Known rows, with every step that occurs
zoded binut gonen: [-13.0 -34.9 -17.2   5.1  -0.1   8.4 -16.6  15.3  -8.9 -28.9  -2.0  34.9
   7.7  11.1 -11.9 -25.9 -18.4   5.5  13.9   7.5 -16.1 -12.4  -4.6  10.1
  10.0  -7.0  65.7  14.1   4.8  -4.3  15.3]
lufegom zeguf: [ 17.2 -28.7 -20.8   1.7   2.6  -0.8  -5.1  -0.6  -8.1 -26.2  12.5  34.1
  -5.9   2.8  -8.9 -10.1 -18.6  -6.0   3.2  -1.1 -20.6 -17.4  -3.8   9.7
  14.7 -10.1 -18.3   7.6   5.3   0.9  15.4]
zoded binut lede patid vebunak: [-16.4 -31.4 -30.7  -2.4   4.8  12.1 -11.2   5.8 -17.8 -31.5   0.6  43.8
   9.5  11.3 -12.7 -31.2 -23.0 -11.2  13.4  15.2 -14.7  14.7  -8.4  23.1
  15.2 -31.9  37.5  21.2   1.1 -20.3   8.9]
vebunak patid nipag: [ -8.5 -38.2 -23.2   6.0  -6.3   7.0   5.2  -4.6 -22.6 -21.6  -0.9  29.5
  17.2   4.6  -8.8 -12.3 -25.5   3.8   1.2   9.3 -21.2   8.4  -7.4  -4.5
  10.2  -5.8  12.6  -0.8   7.1   5.0  -1.4]
binut lede patid: [  3.8 -26.7 -26.9  -4.9  -3.3   5.0 -10.6   4.7 -14.6 -23.3   1.3  41.4
   8.9   8.3  -8.7  -8.6 -14.5  -3.6  13.7  13.9 -19.2  13.1  -4.5  16.9
  16.2 -14.7   9.9  14.9   3.2  -6.1  19.6]
vebunak patid lede binut gonen zavi: [-23.9 -38.1 -26.9  14.6  -8.1  13.1 -21.3   2.1  -1.2 -23.7  -4.8  27.8
   8.5   5.9  -7.4 -29.0 -21.0  29.1   7.7  10.2 -21.5  -2.7  -3.6   5.9
   5.3  -8.4  55.6   1.4  19.2   1.9   7.2]
zoded binut: [  5.9 -39.0 -18.0  -2.8   0.2   5.3  -5.0  11.9 -21.8 -28.1  -1.3  34.5
   4.8   5.6 -11.1 -35.1 -18.3  -5.8  14.6   6.9 -11.3  -4.6  -6.2  10.3
  10.3  -9.5   4.3  15.0   4.3  -0.7   7.2]
lufegom nipag: [ 19.1 -32.1 -16.8   3.7  -5.0  -3.9  -3.1   0.2 -18.2 -25.0  15.4  37.5
   2.3   5.7  -3.1  -4.1 -21.0  -8.6  -0.4   1.9 -17.8 -10.2  -2.1   6.3
  11.9 -13.7  -2.9   6.6   6.4  12.3  18.4]
lede binut gonen vukad: [  5.0 -24.9 -22.4   5.9  -7.4  16.6 -16.8   0.6  -9.5 -28.1  -2.4  27.6
   5.8  16.0  -2.9 -13.8 -15.4  23.8   8.6   7.8 -18.3  -8.8  -5.0   7.7
   9.2  -6.6  14.0   9.3   5.8   1.9  18.2]
patid lede binut gonen: [-10.1 -36.2 -21.0   3.9  -8.2  13.4 -21.2   7.3  -2.1 -20.4   5.6  29.5
  -3.2   6.5  -8.6 -28.6 -13.3  27.6  14.2   6.0 -22.4  -5.9  -4.1  13.1
  11.3  -9.2  29.0   6.3   7.4  -1.7  25.2]
ziko lufegom zeguf: [ 29.4 -31.9 -25.3   1.4  -1.1  -1.9  -5.3   4.6 -16.7 -30.7  28.9  30.7
   1.8   6.1  -8.7 -21.9 -21.3 -11.6   1.9  -1.3 -24.4  -7.8  -1.1   8.2
  16.4  -3.4 -12.4  -5.8   4.7  -4.2  13.8]
gonen vukad: [ 20.5 -27.5 -24.0   0.8  -4.6   4.9   4.6   4.0 -26.8 -25.3  -0.5  26.3
  16.3  10.6  -4.8 -10.5 -16.3   8.7   4.5   7.4 -14.6  -7.1  -2.5   4.6
   9.3 -11.4 -26.4   7.3   4.4   4.2  -0.6]
lufegom ziko: [  8.5 -26.9 -21.9   0.2  -5.3   5.9   6.0   0.7 -13.4 -18.4  20.8  35.5
   3.0   5.4 -11.3 -10.0 -20.2  -5.5   1.5   2.0 -18.7   3.9  -0.1  11.7
  17.3  -5.4  23.6   4.3   5.1   8.7  13.0]
patid vebunak: [  3.3 -30.0 -24.5  -1.7   0.1   9.0   2.1   7.3 -20.4 -21.3   2.2  43.3
   7.1   5.4  -8.4 -14.3 -26.4  12.2   3.9   6.0 -16.5  -1.5  -6.7   8.9
  14.0 -31.4  12.3  16.8   1.0  -0.9  -4.8]
lede patid nipag lufegom ziko gonen vukad: [  5.4 -18.4 -33.9   2.1 -10.9   0.1   3.8 -21.3 -22.5 -30.6  48.4  24.8
  19.3  22.3  -7.2 -35.0 -15.3  -0.9 -13.6  13.9 -22.0  29.1   4.0   4.5
  12.7  -7.1  17.2 -32.2  -8.8   2.8  28.0]
zeguf lufegom ziko gonen binut: [ 12.7 -29.1 -32.5  -3.2  11.2  -1.5  -6.7   2.4 -27.1 -26.6  39.1  30.4
   5.0  15.4  -5.6 -49.8 -15.5   2.1   3.9   6.1  -7.6  -3.8   4.4   1.1
  12.0   3.5  11.9 -24.6   3.5   4.3  14.7]
zavi gonen ziko lufegom nipag: [ 21.3 -27.2 -24.2  -6.5 -13.1 -19.6  -8.9   3.9 -30.7 -28.5  36.7  33.4
  15.0  12.6   2.4   2.8 -23.2  -2.9  -8.1  -3.0 -23.0 -21.2   3.4  -1.7
   8.8  -6.3 -38.2 -13.1  -0.8   7.5  14.8]
gonen binut: [ 13.6 -35.5 -25.3  -0.9   0.9   4.1  -8.0  14.9 -21.1 -26.2   9.6  35.7
   4.1   8.4  -3.5 -27.2 -18.2  -2.5   8.9   7.4 -10.0 -15.5  -2.7   3.9
   9.2  -7.7 -17.4  -3.6   8.8   5.7  -3.4]
vebunak patid nipag lufegom ziko gonen binut lede: [ -9.8 -32.2 -40.1   9.4   3.9   8.4  -3.7  -9.1 -35.4 -27.7  33.8  24.3
  15.7  16.5  -9.2 -43.0 -23.6 -36.2 -10.6  18.2 -11.9   2.2   6.2   0.7
  11.4  -4.9  60.3 -29.8   5.5  -0.5  12.1]
zoded binut gonen ziko lufegom nipag: [ -1.0 -32.8 -23.6   0.4  -8.6  -7.0 -15.2  13.3 -12.1 -34.5  37.4  31.2
  18.3  17.5  -4.0 -24.8 -22.0  -7.4  -2.5   2.1 -16.8  -9.6   0.9   7.2
   8.8  -0.2  43.8  -5.3   3.1  -8.7  26.8]
binut lede patid nipag: [ -4.9 -31.3 -26.4   1.6  -7.0   2.9   0.2  -2.7 -17.5 -22.7  18.4  34.8
  14.7   7.7  -6.6 -16.2 -17.5  -8.1   8.6  14.0 -24.3  19.2  -4.8  10.3
  16.2 -11.5   5.8   1.5   0.2  -3.3  17.5]
vebunak patid nipag lufegom: [ -7.4 -34.4 -23.1   4.5  -5.2   3.7  -1.9  -4.5 -24.3 -25.7   4.7  30.5
  17.0   9.4 -10.4 -18.0 -24.1 -14.5  -3.8  14.6 -19.5   4.6  -7.3  -2.7
   8.5 -12.8   0.3 -11.1   5.3  11.5   9.7]
binut gonen ziko lufegom: [  4.1 -26.3 -28.2  -7.2 -11.4  -1.1  -9.2  19.3 -13.2 -23.0  24.1  35.2
  22.2  14.2  -5.4 -11.9 -19.0  21.9   1.6   4.7 -19.9  -3.5  -0.1   4.2
  11.8  -3.2  25.9  -1.1   0.1  -7.9  15.7]
vebunak patid lede binut: [ -4.6 -41.0 -26.1   0.1  -7.1  15.9 -14.2  -3.7 -14.2 -19.9 -12.9  27.8
   0.3   1.8 -11.5 -28.8 -17.6  19.0  12.0   8.6 -17.4   7.4  -8.7   8.8
   9.8  -9.4  -7.8   6.2  13.2  -1.9  11.6]
zeguf lufegom nipag: [ 17.8 -30.6 -16.7   1.0   5.5 -10.3  -7.8   0.0 -19.7 -28.6  22.3  32.2
   5.9  10.3  -3.1 -15.3 -17.5  -9.9   4.6   4.1 -16.5 -10.5  -3.7   3.2
  10.9  -8.5 -24.2  -3.9   8.4  17.3  26.5]

Rows
[  3.0 -23.4 -23.3 -13.0  -8.4 -12.3  -7.6   7.7 -24.1 -19.5   5.5  37.6
   9.7   7.8  -2.2   4.6 -18.0  17.5   3.3   0.4 -17.9 -25.6  -2.0  -0.7
   8.2 -13.6 -46.2   5.2  -2.4   6.0   4.2] => zavi gonen ziko
[ -7.2 -22.6 -44.7  -0.8   5.7  11.3  -8.1  -3.5 -20.3 -27.1  33.4  43.6
   5.6  16.8  -7.5 -37.1 -22.3  -1.0  -1.4  12.8 -12.5  15.6   4.2  17.3
  17.8 -23.2  74.7  -7.9  -0.6 -19.6   9.5] => lufegom ziko gonen binut lede patid vebunak
[ -3.7 -24.7 -26.9  -5.4  -3.3   8.1  -5.9   1.2  -8.8 -25.4   3.8  49.4
   7.2   9.5  -8.8 -12.7 -23.5  19.9   5.6   9.5 -19.9  17.9  -9.7  13.3
  15.0 -32.6  15.1  10.6  -0.3  -5.2   6.0] => lede patid vebunak
[ -5.4 -27.9 -40.0   1.5   8.2  -2.5  -5.6  -8.5 -24.0 -29.1  57.9  26.5
  14.2  19.5  -4.4 -53.2 -14.5 -11.6   4.1  14.7 -16.5  19.7   4.7   4.3
  15.4   5.4  30.0 -36.2   0.3  -4.3  25.4] => zeguf lufegom ziko gonen binut lede patid nipag
[  5.6 -28.9 -28.1   9.7  -7.4  -7.3  10.5  -9.3 -27.5 -24.3  55.4  31.3
  14.5  11.2  -5.5 -48.3 -22.8 -11.2 -14.9   9.8 -19.5   7.2   8.1  -0.3
  11.0  -9.4  30.5 -25.7  -2.9  17.1  12.1] => patid nipag lufegom ziko gonen zavi
[ 26.4 -29.9 -26.0  -7.7 -12.8 -12.4   1.1   6.2 -22.9 -26.2  39.8  34.5
  16.7  10.7   0.0 -11.5 -21.5  -4.6  -7.7   0.5 -17.2  -1.0   0.9   4.2
  11.5  -5.5 -32.1  -7.2   1.7   2.3  18.8] => gonen ziko lufegom nipag
[ 32.2 -36.2 -21.0   2.6  -8.2  -4.6  -3.7   5.6 -25.2 -29.1  31.4  34.3
  10.7   9.4  -3.4 -16.7 -24.1 -12.1  -1.0   1.4 -21.3   0.1   0.7   5.6
  13.2  -5.8   2.3  -7.3   5.4   7.3  17.3] => ziko lufegom nipag
[-24.4 -37.1 -25.0   7.1  -7.2  19.8 -24.8   0.4  -3.1 -21.3 -14.8  27.2
   3.3   6.6 -11.8 -20.4 -17.3  30.5  11.6   8.8 -22.2  -0.8  -7.2   8.5
   9.0  -7.2  51.9   6.4  14.2  -4.9  20.2] => vebunak patid lede binut gonen
[-11.3 -36.9 -22.5  11.7  -9.4   6.8 -16.0   8.7  -1.9 -21.7  15.6  29.2
   3.0   5.5  -4.1 -37.1 -16.9  27.4   9.8   6.6 -21.6  -8.1  -0.9  10.4
   8.0  -9.6  36.6   1.2  12.7   5.2  12.3] => patid lede binut gonen zavi
[  7.7 -23.8 -28.7  -3.7  -8.1   1.4 -21.0   2.3   2.3 -30.5  35.5  32.6
  -2.8  13.0  -3.5 -19.4 -18.6  11.6   1.2  -2.4 -23.4 -12.1  -3.0  11.1
  14.5   3.1  -9.3  -5.0   2.3 -12.6  34.8] => lede binut gonen ziko lufegom zeguf
[ 16.7 -26.9 -27.4 -14.3 -12.6 -12.7  -7.5  12.6 -32.5 -24.3  21.3  34.6
  18.7  10.9  -2.5  -6.7 -20.1  12.2   1.9   0.1 -21.1 -14.9   0.5  -0.8
   9.7  -7.2 -40.2  -8.3  -3.2   0.3   2.2] => zavi gonen ziko lufegom
[-12.5 -29.4 -32.6   1.7  -2.0   3.0  -7.1 -12.4 -24.7 -32.5  45.6  30.8
  10.4  17.5 -13.9 -56.7 -16.5 -35.2  -1.1  18.3 -17.5  27.4   3.2  15.3
  16.0  -8.0  56.9 -17.6  -8.0  -9.3  38.7] => zoded binut lede patid nipag lufegom ziko gonen
[  4.7 -31.9 -27.6   2.8   3.8  -2.1 -16.7  13.9 -35.0 -26.9   3.9  32.6
   5.8   9.6  -2.1 -11.0 -18.9 -18.1  11.5   8.3 -14.9 -37.2   2.1   4.0
   9.0 -11.6  -9.6  -0.3   7.9   3.8  -5.7] => zavi gonen binut lede
[ 14.1 -26.6 -28.4   2.2   5.5  -8.0   0.3  -1.8 -24.8 -23.4  38.1  33.4
  12.5  11.4  -5.9 -45.0 -18.7  12.1   0.1   6.3 -14.2   3.8   6.2   1.2
  11.6  -0.4  23.7 -12.9   3.3  12.9  13.9] => zeguf lufegom ziko gonen zavi
[ 23.9 -26.2 -30.4  -9.0  -4.7  -9.2  -1.6   5.9 -13.4 -27.6  36.4  31.2
   8.6   7.6  -5.3 -17.6 -19.6  -3.0  -3.5  -3.0 -19.6  -9.0  -0.8   7.6
  14.6  -3.4 -46.3  -7.2   1.1  -9.6  16.4] => gonen ziko lufegom zeguf
[-30.0 -31.0 -30.4  -3.2 -11.1  12.5 -21.6   1.7   0.5 -18.0  -7.1  27.8
   9.4   8.6  -8.6 -15.8 -15.3  39.3   5.9   7.6 -17.6  -0.7  -6.5   7.3
   7.2  -7.3  23.2   4.3  10.6 -10.5  22.3] => vebunak patid lede binut gonen ziko
[  0.6 -30.8 -37.5   0.0   0.7  -1.8 -16.7  -0.5 -30.3 -33.0  37.3  34.1
  11.9  19.5  -2.6 -51.4 -14.0 -18.8   1.4  21.2 -13.6   9.2   1.7   5.2
  10.4 -12.5   7.3 -27.1  -4.3  -5.0  20.8] => ziko gonen binut lede patid nipag lufegom
[ 20.6 -22.7 -30.9   1.2  -4.4   6.7   8.5  -8.5 -28.9 -22.4  21.4  25.9
  12.6  13.8  -7.1 -23.2 -17.3  16.9  -5.8   4.9 -14.3   5.7   6.6   4.4
  13.7  -3.7  28.5  -3.7  -2.8  -0.8  10.1] => lufegom ziko gonen vukad
[ 10.9 -27.7 -24.9  -2.5 -15.1  -1.4 -20.0   2.7  -6.3 -29.0  37.9  34.7
   6.4  16.1   1.8 -14.8 -20.8   9.5  -2.8   0.1 -21.3  -4.7  -1.5   8.1
  11.3  -0.9   4.3  -5.6   2.8  -1.4  38.1] => lede binut gonen ziko lufegom nipag
[  7.5 -25.7 -22.0  -2.9   4.8  -1.0   1.0   1.1 -16.7 -21.8  26.6  31.2
   7.3   9.2 -11.2 -19.6 -16.8  -7.2   5.9   4.0 -16.8   3.3  -1.6   8.4
  16.4  -1.7  -1.4  -5.5   6.7  12.6  21.2] => zeguf lufegom ziko
[-18.1 -29.6 -26.6  -6.2 -13.0   5.8 -17.5   7.7   1.4 -16.7  13.0  29.7
   3.3   7.6  -5.5 -24.1 -11.1  35.5   8.7   4.0 -18.0  -6.2  -4.0  12.0
   9.9  -8.8  -1.1   5.2   4.1  -8.1  26.2] => patid lede binut gonen ziko
[ 10.9 -30.0 -36.7   1.7   5.2   7.7  -3.6   4.6 -31.1 -22.2  29.0  33.2
   3.9  11.7  -6.9 -38.3 -17.4 -14.6   2.4   8.3  -8.6  -6.8   8.6   9.6
  15.2  -3.8  49.7  -6.3   3.4  -6.1  10.8] => lufegom ziko gonen binut lede
[  2.0 -30.8 -36.5   6.5   2.3   2.5  -0.2  -2.7 -36.5 -27.0  52.7  26.6
  10.6  15.9  -6.4 -51.1 -19.5 -39.4  -7.8  14.5 -12.0  -3.4   9.0   5.4
  14.1  -6.3  35.8 -29.3  -1.5   2.2  17.6] => patid nipag lufegom ziko gonen binut lede
[ -7.0 -23.7 -23.1  -8.8 -10.8   7.8 -19.1   6.6  -0.9 -19.8   6.9  40.1
   1.2  11.7  -2.8 -10.9 -14.9  30.3   8.1   4.7 -16.0  -7.6  -6.8   8.7
  10.8  -7.0  -5.3  14.1   1.2  -1.5  27.6] => lede binut gonen ziko
[ 16.7 -25.1 -21.4   0.4   3.3  -3.6 -12.5  -0.1 -11.3 -30.9  19.1  34.2
  -6.9   8.0 -10.4 -15.8 -17.1 -26.5  -1.9   5.0 -18.9 -20.8  -3.6  11.2
  13.3 -17.1 -31.2  -2.3   4.4   6.9  25.0] => nipag lufegom zeguf
[ 21.4 -30.2 -28.4 -14.5 -11.1  -5.0   1.7  15.6 -24.0 -21.8  24.7  35.4
  19.5   9.2  -4.7 -20.1 -18.9   9.1   1.7   4.7 -15.4   3.4  -1.6   4.5
  12.4  -5.7 -39.1  -1.3  -0.8  -5.3   7.3] => gonen ziko lufegom
[  7.2 -26.5 -25.0  -0.3 -12.5  -8.9 -11.6  10.4 -10.7 -27.4  38.7  34.1
  19.6  16.1  -1.1  -2.2 -21.6   6.5  -7.5   0.7 -21.8  -9.1   2.5   3.5
  11.3  -3.1  34.4  -7.8   2.9  -1.1  27.7] => binut gonen ziko lufegom nipag
[ 19.4 -35.1 -30.7  -3.4   2.2   2.7  -9.2  10.3 -30.3 -25.4  12.3  37.2
   2.4  11.2  -2.3 -44.4 -15.9  15.5   7.0   7.2  -7.1 -10.7   1.8  -0.8
   8.0  -7.2   3.0  -6.5   0.7  -1.7   1.4] => ziko gonen binut
[ -4.9 -33.7 -30.5  -7.5 -16.2   4.9 -18.2  13.2  -7.7 -21.3  27.9  26.6
  11.0  10.8  -5.9 -36.2 -14.5  29.8   6.8   3.9 -21.9   3.2  -1.1  11.0
  11.3  -2.8   1.9  -7.4   3.6 -12.4  24.8] => patid lede binut gonen ziko lufegom
[-10.0 -22.4 -23.3  -6.5  -7.9  -1.1 -10.5  14.1  -5.1 -18.5   6.8  37.9
  13.2  11.0  -5.4   0.5 -15.5  27.2   2.8   4.7 -16.5 -12.8  -2.8   5.0
  10.2 -10.3  25.2  11.6   1.5  -2.2  17.6] => binut gonen ziko
[ -5.7 -19.1 -45.1  -2.4   6.5   9.1 -14.5  -3.2 -23.1 -31.6  40.3  43.7
   5.5  21.5  -9.2 -42.5 -21.5 -20.6  -6.4  19.1 -10.6  10.5   4.1  18.8
  16.4 -30.3  62.5 -17.9  -2.3 -12.5  19.6] => nipag lufegom ziko gonen binut lede patid vebunak
